What can hang from each mark
q848: q605 q917
q564: q273
q541: q848
q917: q848
q605: q11 q656 q925
q236: q442 q605
q925: q605
q442: q236 q925
q656: q541 q917
q51: q917
q310: q273 q442 q605

Known rows, with every way that one mark hangs from another
{q917 {q848 {q605 q11 q925}}}: [-0.06  0.54 -0.96  4.25 -0.76 -1.98 -0.40  0.80  0.27  2.10  1.36 -0.61
  2.22 -0.79  0.95 -0.56 -0.55  3.82  2.87  0.38  0.70  2.03  1.27  1.70
 -3.72  0.08  1.21  0.38]
{q925 {q605 q11 {q656 q541}}}: [-1.41 -1.20  2.16 -2.69 -0.16  1.79  0.04  1.01  1.93  1.29 -0.79  0.11
 -1.18  1.00  0.58 -1.04  0.89 -1.13 -1.52  1.73 -0.31 -3.00  0.76  0.88
  1.22 -1.01 -1.55 -1.68]
{q917 {q848 {q605 q11 {q656 q541}}}}: [ 0.05  1.47 -1.08  2.07  1.11  0.86 -0.33 -1.22  1.70  3.42  0.90 -0.40
  1.92  0.27 -0.23 -0.53 -1.11  2.40  1.61  0.80 -0.28  0.12 -0.41  0.68
 -3.26 -1.54 -2.07  0.34]
{q236 {q442 q925} {q605 {q656 q541}}}: [ 0.75 -2.60  0.72 -4.88  3.05  2.82  2.30 -2.38 -2.69 -1.92 -1.10  0.30
 -1.83 -1.95  1.88 -1.66 -2.45 -8.37 -2.60  0.74 -2.64 -3.00 -1.54 -0.69
  2.06 -2.41 -3.97  1.69]
{q310 q273 {q605 q11 {q656 q541 q917} q925}}: [ 0.58  1.55 -1.25 -1.35 -2.18  2.76 -0.06 -4.92  0.65 -1.35 -6.84  0.19
 -3.05  5.95 -2.35 -1.57  0.30 -4.09 -4.35  2.15 -2.13 -5.99  5.79 -3.04
 -1.38 -2.82 -0.81  0.70]
{q541 {q848 q605}}: [ 0.61  1.44 -0.16  1.57 -0.37 -2.43 -0.98  0.23 -2.28 -1.46  3.28 -1.28
  1.74 -4.80  3.26  3.89  2.21  4.13  0.16  0.22 -0.48  1.51 -1.70 -0.44
  0.43  4.18  1.87  0.52]
{q564 q273}: [ 3.50  3.36  0.58  2.08  1.85 -2.09 -2.92  3.66 -2.62 -0.16  1.15 -1.68
  2.56 -1.71 -1.42  3.48 -1.07  0.28  1.55 -1.65  1.00  5.76  0.21 -1.37
 -4.38  3.44 -2.06  2.73]
{q51 {q917 {q848 {q605 q11}}}}: [ 1.23  2.13  0.19  3.16 -0.25 -2.75 -1.01 -0.23  0.87  0.08  2.86  2.07
  2.36 -1.70 -0.22  0.64 -0.28  4.76  2.86 -1.32  0.09  2.80 -0.91  1.84
 -4.62  2.05  0.26 -0.89]
{q310 q442}: [ 0.90  1.01  1.29 -1.86 -0.08 -2.44 -2.04 -0.92 -2.47  1.53 -0.14  0.38
  0.79 -4.03  1.63  1.99  1.03  0.98  0.28 -1.92  1.39  2.41  0.68 -3.43
 -0.63  6.01  3.11  0.15]
{q442 q236 {q925 {q605 q11}}}: [ 0.60 -4.39  1.92  1.64 -4.88 -2.52  1.73  4.37  1.76  1.03 -0.67  2.57
  0.53 -1.51 -0.19 -4.71 -3.32  2.90  3.81 -0.31 -1.17  1.95 -0.81  5.10
  3.91 -1.54  2.64 -0.83]
{q605 q11 {q656 {q541 q848}} q925}: [-2.09  1.51 -0.26 -2.72  0.48  4.35  0.73 -2.41 -0.97 -1.19 -2.15 -1.49
 -5.79  3.45  0.26 -0.39  0.58 -3.39 -3.71  0.78 -1.42 -5.88  2.05 -0.40
  0.44 -2.21  0.65  1.10]
{q917 q848}: [ 1.07  2.25 -1.05  2.95  1.25 -1.93 -0.71  2.92  0.09  1.98  2.07 -1.10
  1.67 -2.28 -1.02  0.99 -1.23  6.15  2.88 -0.97  1.67  4.57  0.88 -2.06
 -3.23  1.69  0.60  2.11]
{q541 {q848 {q605 q11} q917}}: [-0.97  0.95 -0.58  4.09 -2.72 -1.42 -0.51  0.77 -0.71 -1.18  3.08 -0.78
  2.86 -3.12  4.43  3.85  2.32  1.96  0.58  0.25  1.20  3.92 -1.92 -0.23
 -2.86  2.41 -0.84  0.35]
{q236 q442 {q605 q656 q925}}: [ 0.85 -2.91  0.51 -5.02  4.37  0.86  0.42 -0.45 -2.16 -3.42 -1.25 -1.55
 -2.23 -0.82  3.75 -1.45  1.45 -7.94 -2.64 -0.11 -2.18 -5.31  1.01 -2.10
  0.85 -0.94 -1.20 -0.71]
{q236 {q605 {q656 q541}}}: [ 1.12 -1.77  0.67 -4.21  4.45  2.43 -0.69 -1.65 -0.25 -0.43 -1.00 -1.96
 -0.92  0.43 -1.25 -0.08  1.66 -3.68 -3.59 -0.08 -0.03 -3.11 -1.05 -1.56
  2.98 -0.24 -3.82 -0.39]
{q310 q273 q442}: [ 1.23  1.67  1.10 -1.82 -2.74 -2.76 -3.88 -3.47 -3.71  0.65 -1.70 -0.40
  1.90 -2.08  0.98  0.96  2.32  1.28 -1.08 -1.18  0.27  1.16 -0.37 -4.97
 -1.71  5.52  2.01  0.42]
{q51 {q917 {q848 {q605 {q656 q541} q925}}}}: [ 0.96  2.28 -0.98 -0.49  3.39 -1.75  0.20 -1.07  0.43 -0.21  1.37  1.03
  0.54  0.79 -1.46 -0.69 -1.42  2.09  1.08 -1.36  1.15 -0.31 -2.72  1.94
 -2.72  1.19  1.52  0.70]
{q917 {q848 {q605 q11 q656 q925}}}: [ 0.20  0.60 -1.38  2.45  0.92 -0.88 -0.39 -0.05  1.64  1.71  0.12 -0.69
  1.82  0.69  0.80 -1.65 -0.51  2.32  2.04  0.01 -0.11 -0.90  0.11  0.89
 -2.97 -2.04  1.13 -0.32]
{q925 {q605 q11 {q656 {q541 {q848 q917}}}}}: [-2.36 -0.43  1.22 -0.97 -0.79  1.71  0.91  1.52  2.07 -0.15  0.27 -0.31
 -1.18  1.25  1.99  0.29  0.79 -0.59 -1.61  1.97  0.67 -1.97 -1.54  0.22
 -0.52 -0.59 -1.28 -0.55]
{q605 q11 {q656 q541}}: [-0.68  1.07  0.41 -3.00  0.52  4.51 -0.90 -1.93  0.36  2.10 -2.07 -0.59
 -2.47  1.63 -1.30 -0.11  0.89 -3.24 -2.42  0.05 -1.24 -3.01  2.68 -1.40
  0.52 -2.76 -4.07 -0.20]
{q51 {q917 {q848 {q605 q11 q656}}}}: [ 1.53  2.28 -0.01  1.94  1.20 -1.88 -0.98 -0.70  1.82 -0.24  1.90  2.18
  2.03 -0.35 -0.36 -0.02 -0.30  3.47  2.07 -1.56 -0.31  0.51 -1.90  1.18
 -3.98  0.55  0.15 -1.37]
{q848 {q605 q925} q917}: [ 0.50 -1.51 -1.61  1.05  0.48 -3.60 -0.75  3.22 -0.57  0.70  0.25 -1.76
  5.25 -2.26  3.05  0.51  1.61 -1.75  1.38 -1.28  5.03  5.49 -1.07  1.34
 -0.76  1.60  0.55  0.62]
{q605 {q656 q917}}: [ 0.45  1.52 -0.65 -1.95  1.91  0.82 -0.43  0.06  0.07 -0.84 -0.50  0.12
 -0.28  0.09 -2.81  1.92  0.42 -0.83 -0.93 -1.16  0.13  0.99  0.76 -3.77
  3.18 -0.59 -0.21 -0.09]
{q605 q11 {q656 q541 {q917 q848}} q925}: [-2.59  1.81 -1.48 -0.15  0.25  4.52  2.19 -2.36  0.34  0.72 -1.75  0.13
 -4.88  5.74 -3.91 -0.67 -2.34 -2.60 -1.62  1.44 -0.49 -2.59  3.32 -0.48
 -0.43 -3.96 -0.10  1.68]
{q848 q917}: [ 0.65  0.35 -0.85  0.89  0.35 -1.73 -1.17  4.35 -0.47  0.93  0.67 -1.58
  3.61 -2.82  1.17  2.29  1.08  0.28  1.31 -2.30  4.97  7.52 -0.08 -2.58
 -1.46  2.06 -1.98  1.62]
{q51 {q917 q848}}: [ 1.50  3.10 -0.06  1.92  1.69 -2.98 -0.73  1.80  0.14 -0.51  2.67  1.41
  0.83 -1.72 -1.77  1.24 -1.14  5.60  2.54 -2.58  1.36  3.80 -0.98 -0.55
 -3.95  3.24  1.33  0.88]

Rows
[-1.76 -0.34  1.21  1.35 -1.33  0.14  1.02  1.66  3.40 -0.01  0.71  1.57
 -0.26  1.82 -0.66 -0.10 -0.31  2.01  0.79  2.06 -0.44 -0.54  0.60 -0.31
 -0.04 -1.46  0.44 -2.04]
{q925 {q605 q11 {q656 {q917 q848}}}}
[-1.04 -0.46 -0.66 -1.45 -0.12  2.04  0.44 -3.15 -0.57  0.89 -1.40  0.15
 -0.38  2.14 -0.98 -0.32  0.58 -4.17 -1.51  1.50 -0.57 -2.38  1.65  2.02
  2.23 -2.36 -0.74 -0.95]
{q848 {q605 q11 {q656 q541 q917} q925}}
[ 0.55 -1.36 -2.10 -1.09  2.54 -1.96 -0.81  1.95  0.96  0.04 -1.43 -1.78
  4.72 -0.34  2.73 -0.69  1.64 -3.73  0.37 -1.68  4.21  1.84 -2.44  0.33
  0.29 -0.82  0.19 -0.16]
{q848 {q605 q656 q925} q917}
[ 0.09 -0.85  2.15 -1.40 -1.98 -3.78  0.61  0.10 -1.66  0.43 -0.31  2.41
  1.26 -4.35  2.06 -0.30 -2.13  1.19  1.25 -0.60  1.70  2.85 -2.05 -0.15
  1.21  4.53  5.30  0.78]
{q310 {q442 {q925 q605}}}
[ 2.02 -2.61  0.77 -3.63 -0.83 -2.10 -3.07 -3.92 -1.53 -0.66 -3.85 -0.64
  0.04  1.84  0.19 -3.95  1.84 -1.39 -1.52 -1.45 -1.98 -4.98 -2.35 -2.56
  1.27  2.70  2.97 -1.57]
{q310 q273 {q442 {q236 {q605 q656 q925}}}}
[ 0.37 -3.26  2.03  0.22 -2.03  1.10  1.55 -0.97 -2.96 -1.97  0.38  1.38
 -0.76 -3.78  3.81 -0.54 -1.02 -5.88 -0.55  0.86 -3.34  0.04  1.85  0.43
 -0.56 -1.61 -4.09  0.14]
{q236 {q442 q925} {q605 q11}}
[-0.05  1.38  0.42  2.86 -2.32 -1.22 -1.13 -0.65 -1.59 -1.20  2.95 -0.58
  1.04 -3.74  3.67  3.72  2.59  3.17 -0.12  0.84 -1.54  0.59 -0.01  0.29
 -0.83  2.79  0.59 -0.45]
{q541 {q848 {q605 q11}}}
[-2.21 -0.72  1.70 -1.68 -1.11  2.23  1.30  0.19  1.73  0.76 -0.25  1.17
 -1.84  2.11 -1.35  0.16  0.05 -1.25 -1.56  2.53 -0.53 -1.60  1.10  0.54
  2.20 -1.16 -1.39 -1.53]
{q925 {q605 q11 {q656 q541 q917}}}
[-0.05  1.16 -1.12  2.85 -0.50 -2.70 -0.52  1.76 -1.14 -1.51  3.29 -1.54
  3.65 -4.11  4.24  4.21  2.04  2.75  0.73 -0.37  2.42  4.68 -3.44 -0.93
 -1.59  3.84  0.55  1.34]
{q541 {q848 q605 q917}}
[-2.52  1.28 -0.95 -2.02  0.30  4.29  1.03 -1.37 -0.32 -1.08 -2.09 -1.69
 -4.48  3.78  0.78 -0.08  0.52 -4.24 -3.32  0.31  0.43 -4.07  1.00 -0.64
 -0.75 -2.52 -0.26  1.65]
{q605 q11 {q656 {q541 {q848 q917}}} q925}
[-0.77 -1.56  2.31 -1.53 -0.90 -0.13 -0.79  2.31  2.74  0.22 -0.69  0.40
  0.05  0.20  1.67 -0.79  1.90  0.34 -0.46  0.86 -0.45 -2.39  0.90  0.08
  1.23 -0.94 -0.18 -2.94]
{q925 {q605 q11 q656}}
[ 0.76 -2.98  0.01  1.32 -1.70 -2.43  3.11  3.79  2.99  0.06 -0.44  2.89
  0.64  0.45 -2.88 -4.91 -5.67  4.07  4.21 -0.14 -0.94  1.53 -3.90  3.23
  4.47 -2.59  4.25  0.40]
{q442 q236 {q925 {q605 {q656 {q917 q848}}}}}
[-1.90  1.12 -1.00  0.58 -1.08  1.29  0.94 -0.78 -2.46  0.42  1.54 -1.79
 -0.48 -0.66  1.87  2.50  0.46 -1.00 -1.57  1.24  1.88  1.60 -0.68  1.29
 -1.65  1.98 -0.94  2.69]
{q656 {q541 {q848 {q605 q11 q925} q917}}}
[ 0.92  1.81 -0.13  2.81 -0.05 -3.10 -0.52  0.04  0.60 -0.65  2.22  1.80
  1.45 -0.56 -0.21  0.14 -0.54  3.83  2.54 -1.36  0.56  1.88 -0.43  2.76
 -4.35  1.89  1.82 -0.47]
{q51 {q917 {q848 {q605 q11 q925}}}}
[-1.68  2.05 -0.43 -1.05 -0.35  4.70  0.06 -1.77  0.56  0.26 -0.75 -0.96
 -2.56  1.66  0.55  1.59  0.81 -2.57 -2.67  0.29 -0.38 -2.08  0.13 -2.14
 -1.44 -1.99 -3.44  0.91]
{q605 q11 {q656 {q541 {q848 q917}}}}
[ 1.98  2.24 -0.16  2.25  1.55 -3.81 -0.94  0.59  0.49 -0.17  3.08  1.56
  3.03 -2.36 -0.68  1.05 -0.52  5.20  3.06 -1.88  1.03  3.48 -2.17  1.31
 -3.59  3.17  1.14 -0.17]
{q51 {q917 {q848 q605}}}
[-0.10  0.62 -0.99 -5.82  4.17  2.01  0.02 -0.23 -1.34  0.11 -2.98 -2.35
 -3.15  2.18 -1.58 -1.49 -0.12 -3.97 -2.86 -0.99  1.31 -3.70  1.21 -1.06
  2.78 -1.27  1.13  1.73]
{q605 {q656 q541} q925}
[ 0.20 -3.93  1.30  0.84 -4.04 -0.95  2.55  2.74  2.67 -0.06 -1.44  3.50
 -0.41  0.91 -2.07 -4.76 -3.87  1.21  2.86  0.18 -2.22  0.07 -1.61  4.03
  5.40 -3.56  2.70 -1.22]
{q442 q236 {q925 {q605 q11 {q656 q917}}}}
[ 0.65  1.10 -1.07  3.02  0.57 -0.59 -1.19 -0.39  2.14  2.45  0.99 -0.23
  3.10 -0.54  0.63 -0.69 -0.25  3.45  2.49  0.06 -0.54  0.48 -0.25 -0.13
 -3.17 -1.54 -0.97 -0.56]
{q917 {q848 {q605 q11 q656}}}
[ 0.17  1.78 -1.52  4.27 -0.52 -2.09  0.75  0.63 -0.67  1.25  3.08  0.86
  2.59 -1.61 -2.64  2.74 -1.54  4.70  2.84  0.74  1.16  6.39  0.57 -0.88
 -0.66  1.79  0.53  1.12]
{q656 {q917 {q848 q605}}}
[-2.71  2.02 -0.82  1.29 -2.29  1.97  2.56 -3.13 -3.77 -0.65  2.42  0.16
 -3.04  0.55 -1.80  4.28 -0.60 -0.08 -2.00  3.04 -0.53  1.48  1.12  1.19
  1.40  2.10  0.44  2.20]
{q656 {q541 {q848 {q605 q11 q925}}} q917}
[-0.28 -1.82  2.12  1.25 -3.93 -1.89  1.41  3.02  0.02 -0.17 -0.07  1.96
  1.08 -2.69  0.95 -0.94 -2.06  1.54  1.49  0.59  0.62  3.38  0.11  2.73
  2.17 -0.78  1.62  0.52]
{q442 {q925 {q605 q11}}}
[ 0.70 -3.70 -0.20  1.07  0.40  0.77  0.81  0.19  2.27 -0.55 -1.18  0.21
 -2.12  3.71 -2.58 -3.82 -0.74 -0.03  1.21 -0.30 -2.48 -3.23  0.50  1.51
  2.28 -2.59  0.37 -2.13]
{q442 {q236 {q605 q11 {q656 {q917 q848}} q925}}}
[ 1.65  1.36 -1.55  1.88  2.74 -1.94 -0.91  0.57  1.55  2.22  1.40 -0.90
  3.84 -1.52  0.19 -0.47 -0.56  4.13  2.72 -0.56  0.51  1.40 -1.78 -0.77
 -1.87 -0.26  0.32  0.29]
{q917 {q848 {q605 q656}}}
[-0.66  1.14  0.37 -0.05 -1.41  2.89 -0.65 -1.41  0.82 -0.17 -1.07  1.26
 -1.74  1.64 -2.19  1.60  0.98 -1.90 -1.07 -0.12 -1.63 -0.31  3.06 -2.63
  1.58 -2.79 -2.30 -1.48]
{q605 q11 {q656 q917}}
[ 0.99 -4.41  0.49 -0.70 -0.02  0.90  0.14  0.16  1.28 -1.23 -1.93  0.19
 -2.55  3.14 -2.22 -3.57  0.68 -2.11 -0.09 -0.58 -2.46 -3.66  1.24  1.53
  4.39 -2.24 -0.20 -2.91]
{q442 {q236 {q605 q11 {q656 q917} q925}}}
[-2.92  0.25  1.54 -0.73 -1.47  2.21  1.95 -0.44  1.36 -0.89  0.82  1.00
 -2.78  1.88 -0.59  1.51  0.32 -0.07 -2.01  3.13 -1.26 -2.47 -0.09  0.17
  1.66 -0.30 -0.14 -0.95]
{q925 {q605 q11 {q656 {q541 q848} q917}}}
[-1.29  0.62 -1.21  1.84 -1.01 -0.47 -0.08  0.14  0.00 -2.52  1.00 -1.34
  1.20 -0.22  4.44  1.81  2.04 -0.80 -0.70 -0.01  1.20 -0.29 -2.47 -0.14
 -1.66  0.10  1.08  0.16]
{q541 {q848 {q605 q11 q656 q925} q917}}
[-2.30  0.91 -0.62 -2.57 -0.35  4.65  1.56 -2.70 -1.13 -0.11 -2.85  0.02
 -5.19  4.99 -3.27 -0.06 -0.55 -5.32 -3.15  1.00 -0.54 -3.23  3.95 -0.36
  2.16 -3.35 -0.49  0.49]
{q605 q11 {q656 q541 q917} q925}
[-0.73  2.88 -1.83 -1.30  3.20  2.80  1.26 -1.14  0.25  1.52  0.21 -0.11
 -1.69  2.24 -4.81  1.14 -2.38  0.30 -0.65  0.37  0.52  0.93 -0.20 -2.97
  0.58 -1.15 -1.20  2.35]
{q605 {q656 q541 {q917 q848}}}
[ 2.35 -4.65  0.64 -1.07  1.16 -1.86 -0.72  2.79 -0.43 -0.53 -0.70 -1.45
 -0.69 -0.18 -0.83 -3.28  0.95  0.43  0.89 -1.65 -0.48 -1.03  0.52  2.01
  3.99  1.18  1.32 -1.41]
{q442 {q236 {q605 q925}}}
[ 0.95 -1.66  0.53 -1.93  3.04  1.15 -0.49 -1.21  0.20 -2.42 -0.10 -0.53
 -0.40  0.58 -2.03  1.27  1.95 -2.59 -2.37  0.05 -0.34 -1.16 -0.71 -2.60
  3.75 -0.07 -2.41 -1.46]
{q236 {q605 {q656 q917}}}
[ 0.37 -4.09  0.29 -1.60  0.44  2.43  0.85 -0.81  0.81 -0.09 -1.98 -0.10
 -3.57  3.87 -3.10 -3.63 -0.18 -3.11 -0.95  0.13 -2.54 -4.21  1.11  2.17
  4.32 -2.26 -1.01 -1.76]
{q442 {q236 {q605 q11 {q656 q541 q917} q925}}}
[ 0.29 -1.22  0.33  0.92 -1.85 -1.69 -1.49 -0.05 -1.28  0.96 -0.16 -0.66
  1.97 -1.68  2.41 -0.16  2.28 -0.82  0.61  0.13  0.28  0.27  2.74  2.89
  0.25  0.29  0.66 -1.54]
{q848 {q605 q11 q925}}
